Each row comes from the steps of one path. Every step used is in the known rows, and no mark comes twice. Write the path behind each row, first mark first.
Known rows
dala > gapu > godok: [ 3.28  0.05  0.17  0.49 -0.95  3.34 -0.35  2.21  1.32  0.62  0.88 -3.38
 -0.52  1.40  0.70 -0.16  0.26  0.32 -0.57 -0.19  0.55 -0.64  1.27]
gapu > dala > ruzon > davutun: [ 0.92  0.46  0.36  0.41  2.69 -0.44  0.75  3.21 -0.60 -0.40 -1.47 -3.65
 -0.38 -0.96 -2.02  1.89 -0.60 -0.27 -0.76 -0.14  0.92 -2.37 -0.80]
ruzon > davutun > ruvab > nolos: [ 2.87 -1.18  3.84 -1.52 -0.24 -1.32  0.24  0.48  1.36  0.76 -1.48 -4.00
 -1.33  0.52  0.27 -0.32 -1.08  1.10  2.43  0.84 -0.79 -1.35  0.94]
tobu > nolos > ruvab > davutun: [ 1.89  0.96  1.29 -3.79  0.83 -2.63 -0.46 -1.47 -0.32  2.01 -0.08  0.03
  0.86  3.69 -0.42  2.04 -1.18  0.47  2.15 -0.20 -1.47 -2.05 -0.79]
pilal > nolos > ruvab > davutun > ruzon > dala > gapu > godok: [-1.49  1.90 -1.58  2.13 -1.97  3.69 -0.22  0.42  1.17 -0.49  2.01 -5.56
 -0.45  1.79  1.01  1.11 -1.22  1.22 -0.50 -1.59  4.12 -3.19 -2.73]
pilal > nolos > ruvab > davutun: [ 1.79  1.25  1.06 -3.35  0.58 -2.89 -0.50 -2.26 -0.80 -0.41  0.70 -1.74
 -0.29  2.69 -0.99  1.57 -1.45  0.88  1.76  0.04 -1.20 -1.91 -0.67]
godok > gapu > pilal: [ 0.93 -0.53  1.76  0.21  0.05  0.19 -0.02 -0.01  0.57 -0.86 -1.02 -2.47
 -0.47  1.01 -0.42 -1.32 -0.59 -0.62  0.33 -1.51  1.26 -0.72  1.21]
pilal > nolos > ruvab > davutun > ruzon > dala > gapu: [-1.71  1.66 -0.07  2.40 -2.09  2.04  0.79 -1.23 -0.46 -1.09  2.97 -4.13
 -0.17  1.53  0.31  0.26 -1.18  1.29  0.14 -2.36  4.02 -1.92 -3.28]
dala > gapu > pilal > nolos > ruvab > davutun: [ 0.85  2.06  0.64 -0.99 -1.10 -1.39 -0.34 -1.11 -0.64 -1.18 -0.08 -2.28
 -0.39  3.11 -0.06  0.10 -2.00  0.27 -0.09 -1.48  2.12 -1.77 -1.44]
tobu > nolos > ruvab > davutun > tolob: [ 1.80  1.70  0.36 -3.73  0.99 -1.21  0.78 -3.59 -0.18  2.62 -0.56 -1.55
  1.91  3.79  0.91 -0.04 -2.20  0.13 -0.66 -1.02  0.04 -3.15 -0.66]
tobu > nolos > ruvab > davutun > ruzon > dala: [-2.00  0.89  0.43 -0.59 -0.18 -0.36  0.08 -1.67  0.60  1.46  1.22 -2.70
  1.54  1.73  0.39  1.91 -1.11  1.29  1.60 -0.86  1.87 -2.79 -2.43]
godok > gapu > pilal > nolos > ruvab > davutun > ruzon: [-1.88  1.41 -0.30  0.50  0.13  0.06 -0.12 -4.41  0.90 -1.22 -0.24 -3.75
  0.43  2.42 -1.70  0.57 -0.73  0.53  0.51 -3.69  3.26 -4.47 -2.26]
tobu > nolos: [ 3.05 -0.63  1.81 -1.21 -0.68 -1.62  0.73  1.13  1.10  1.88  0.98  0.08
  0.91  1.67  0.10  2.31 -0.24  1.89  3.29  0.16 -3.25  0.12  1.12]
tolob > davutun: [ 4.59 -0.88  1.31 -2.68  1.13  0.20  0.58 -1.27 -0.76  0.11 -0.93 -1.48
 -0.64  1.64 -1.06 -0.65 -0.37  0.51  0.67  0.16 -0.77 -2.02  1.52]
ruvab > davutun: [ 2.85 -1.11  1.43 -3.51  0.58 -1.29  1.28 -0.85 -0.71  0.14 -0.42 -2.33
  0.22  2.48 -0.34 -0.43 -0.09  0.31  1.29 -0.22 -1.89 -1.44  0.80]
godok > gapu > pilal > nolos > ruvab: [ 0.31  2.04  1.40 -0.16  0.27 -1.89 -2.05 -1.58  0.27 -1.29  0.55 -1.71
 -0.94  1.12 -1.18  1.09 -1.90  0.19  0.84 -0.83  1.43 -0.99 -0.23]
dala > ruzon: [ 3.64  0.40  0.86  0.00  0.86 -0.17 -0.57 -0.99 -0.07  0.71  0.81 -1.96
  2.00 -0.46 -0.81  2.12  1.53 -0.16 -0.09  0.71 -0.75 -0.32  0.75]
ruzon > dala > gapu > pilal > nolos: [ 0.06  0.61  1.04  2.90 -3.50  0.30  0.90  2.66  0.39 -2.46  1.61 -3.57
 -0.71  0.11  1.49 -0.32 -2.10  1.88  0.53 -0.72  2.37  0.85 -0.27]
nolos > ruvab: [ 2.91  1.55  2.20 -3.77  2.50 -2.50 -3.15 -2.50 -0.38  1.23  0.84 -0.40
  0.26  0.89 -1.16  1.14 -0.60 -0.63  0.42  1.67 -0.75  0.01  1.27]
godok > gapu > dala: [-0.36 -0.77  1.38  0.15  1.92  0.83  0.58  1.88 -0.63 -0.65 -0.22 -2.69
 -1.59 -0.63 -0.49  0.64 -1.34 -0.40 -0.30 -1.19  0.85 -1.42  0.10]
tolob > davutun > ruvab: [ 4.85 -1.65  3.19 -2.88  0.74  1.28 -0.29 -3.56  0.78  1.41 -2.83 -0.98
 -0.50  1.60 -0.43 -1.53 -0.42  1.08 -0.43 -0.54  1.43 -2.23  0.82]
davutun > ruvab: [ 3.95 -1.49  4.03 -2.67  0.46  0.03 -0.94 -3.03  1.62  1.69 -1.31 -1.08
  0.38  0.64  0.12 -0.79  0.09  0.98  0.13  0.26  0.09 -0.13  1.46]
tobu > nolos > ruvab: [ 2.47  1.55  1.88 -2.70  1.09 -2.89 -2.27 -1.12  0.57  2.47  1.05  1.03
  0.81  1.81 -0.55  2.95 -0.96  0.60  2.11  0.94 -1.72 -0.26  0.33]

Which path is each row?
[ 0.17  0.31  0.26  2.21  1.84  1.70  0.13  1.18 -0.80 -0.33  0.01 -3.02
  0.39 -1.50 -0.74  2.33  0.17 -0.90 -1.48 -1.23  2.15 -1.81 -0.97]  godok > gapu > dala > ruzon
[-0.34  0.19  0.32  1.99  2.49  1.06  1.67  3.31 -1.00 -0.87 -1.27 -4.05
 -1.44 -0.43 -2.39  1.37 -0.56 -0.61 -0.48 -1.93  1.90 -3.07 -1.82]  godok > gapu > dala > ruzon > davutun
[-0.33  0.88 -0.39  1.66  2.48  2.31  2.79  0.74 -0.96 -0.05 -1.41 -5.13
 -0.21  0.10 -0.90 -0.75 -1.70 -0.94 -2.94 -2.77  3.12 -4.27 -1.69]  godok > gapu > dala > ruzon > davutun > tolob
[ 1.91  0.19  1.38 -0.34 -1.34 -2.48 -0.09  0.54  1.25 -1.72  0.12 -2.54
  0.07  0.35 -0.09  0.77 -1.33  1.85  1.57  0.15 -0.92  0.19  1.58]  gapu > pilal > nolos
[ 1.37  0.78  0.41  0.46  2.08 -0.08 -0.76  1.08 -0.43  0.31 -0.35 -2.63
  1.56 -2.04 -0.36  2.86  0.09 -0.34 -1.89  0.76  1.05 -1.01  0.11]  gapu > dala > ruzon
[-2.89  1.65 -0.01  0.20 -0.75 -0.89 -0.51 -2.15  0.60 -1.21  0.41 -4.71
  0.98  0.71  0.30  0.74 -1.90  1.16  0.21 -0.90  3.80 -2.78 -2.02]  gapu > pilal > nolos > ruvab > davutun > ruzon > dala
[ 1.20 -0.13  2.45  0.44  0.81 -0.40 -0.10  1.73  0.95  0.58 -2.33 -4.86
 -0.42 -1.51  0.48  1.75 -1.28  0.41  0.06  0.75  1.72 -2.37 -0.61]  gapu > dala > ruzon > davutun > ruvab > nolos
[ 0.39  1.02  0.51 -2.57  1.97 -0.60 -1.08 -5.25  0.32  0.94  0.14 -2.62
  1.59  2.08 -1.59  0.82  0.44 -0.01 -0.04 -1.22  1.13 -3.54 -0.89]  nolos > ruvab > davutun > ruzon
[ 4.44 -1.28  3.18 -1.98 -0.61  0.16 -0.27 -2.06  0.89  1.05 -1.73 -2.99
 -0.64  0.72  1.24 -0.42 -0.94  1.05  1.49  0.86  0.23 -1.97  1.34]  tolob > davutun > ruvab > nolos
[-0.63  0.09 -1.14  1.90 -1.88  5.20  1.22  1.53  1.37  0.06  1.02 -6.04
  0.16  1.63  1.34 -0.54  0.01  0.69 -0.87 -1.67  3.61 -2.92 -1.39]  ruvab > davutun > ruzon > dala > gapu > godok
[ 2.32  1.00  1.60 -4.80  2.04 -2.42 -1.17 -2.78 -1.11  0.84 -0.39 -1.27
  0.31  2.79 -0.86  0.48 -0.88 -0.65  0.45  0.42 -0.73 -1.83  0.01]  nolos > ruvab > davutun
[-1.20 -0.79  0.59 -0.41 -0.28  0.96  1.46 -1.48  0.05 -0.16  1.01 -4.66
  1.02  0.74  0.47 -0.19 -0.21  1.05  0.80 -0.70  1.56 -2.24 -1.04]  ruvab > davutun > ruzon > dala
[-0.02  1.27  0.05 -1.46  0.64 -1.12 -0.39 -4.82  0.58 -0.14  1.02 -3.05
  1.03  1.95 -1.72  1.78 -0.18  1.30  1.19 -1.58  0.47 -3.49 -1.58]  pilal > nolos > ruvab > davutun > ruzon
[ 0.74 -0.15  1.22  1.53 -1.68 -0.62  0.87  0.56  0.78 -2.24  0.44 -2.96
 -1.07  0.81 -0.54  0.15 -1.32  1.40  1.90 -1.89  0.21 -0.68  0.36]  godok > gapu > pilal > nolos
[ 0.22 -0.66  0.30  0.26  0.17  2.23  0.76 -1.57  0.15 -0.21  0.66 -4.02
  0.23  0.01 -0.17 -0.49 -0.38  1.20  0.16 -0.63  2.48 -2.81 -0.45]  tolob > davutun > ruzon > dala
[-0.64 -0.42  1.08  0.54  0.02  0.93  0.07 -1.22  0.87  0.16  1.95 -4.00
  1.10 -0.90  0.26  0.19  0.03  1.14  0.65  0.21  1.29 -0.78  0.02]  davutun > ruzon > dala
[ 0.90  1.17 -0.19  0.08  2.73  0.80  1.98  0.66 -0.59  0.45 -1.70 -4.86
  0.88 -0.37 -0.53 -0.28 -1.72 -0.57 -3.32 -1.02  2.04 -3.41 -0.67]  gapu > dala > ruzon > davutun > tolob
[-0.91  2.12 -0.41  0.90 -1.03  0.54 -0.24 -3.61  0.82 -0.93  0.21 -3.51
  1.02  2.40 -0.78  0.31 -0.69  0.82 -0.75 -3.14  3.98 -3.47 -2.26]  dala > gapu > pilal > nolos > ruvab > davutun > ruzon
[-1.67  0.94  0.64 -1.47  0.93  0.03 -0.67 -2.90 -0.18  0.43  1.01 -3.90
  1.09  0.91 -0.09  0.31 -0.68  0.21  0.12 -0.23  2.65 -2.59 -1.71]  nolos > ruvab > davutun > ruzon > dala
[-2.08  1.21  0.15 -0.10 -0.38 -0.40  0.03 -2.45  0.01 -0.70  1.97 -4.34
  0.56  0.79 -0.12  1.49 -1.35  1.65  1.30 -0.70  2.05 -2.62 -2.34]  pilal > nolos > ruvab > davutun > ruzon > dala
[-1.90  3.01  0.21  2.42 -1.51  0.16 -1.95 -1.46  0.77 -1.23  2.01 -3.42
  0.24  0.03  0.26  0.92 -1.93  0.96 -0.69 -1.02  4.94 -0.94 -1.87]  davutun > ruzon > dala > gapu > pilal > nolos > ruvab
[-1.05  2.85 -0.29  2.28 -1.30  1.25 -1.39 -2.07  0.26 -1.52  0.71 -3.32
 -0.49  0.80 -0.21  0.25 -2.35  0.94 -1.02 -1.80  5.91 -2.70 -2.26]  tolob > davutun > ruzon > dala > gapu > pilal > nolos > ruvab
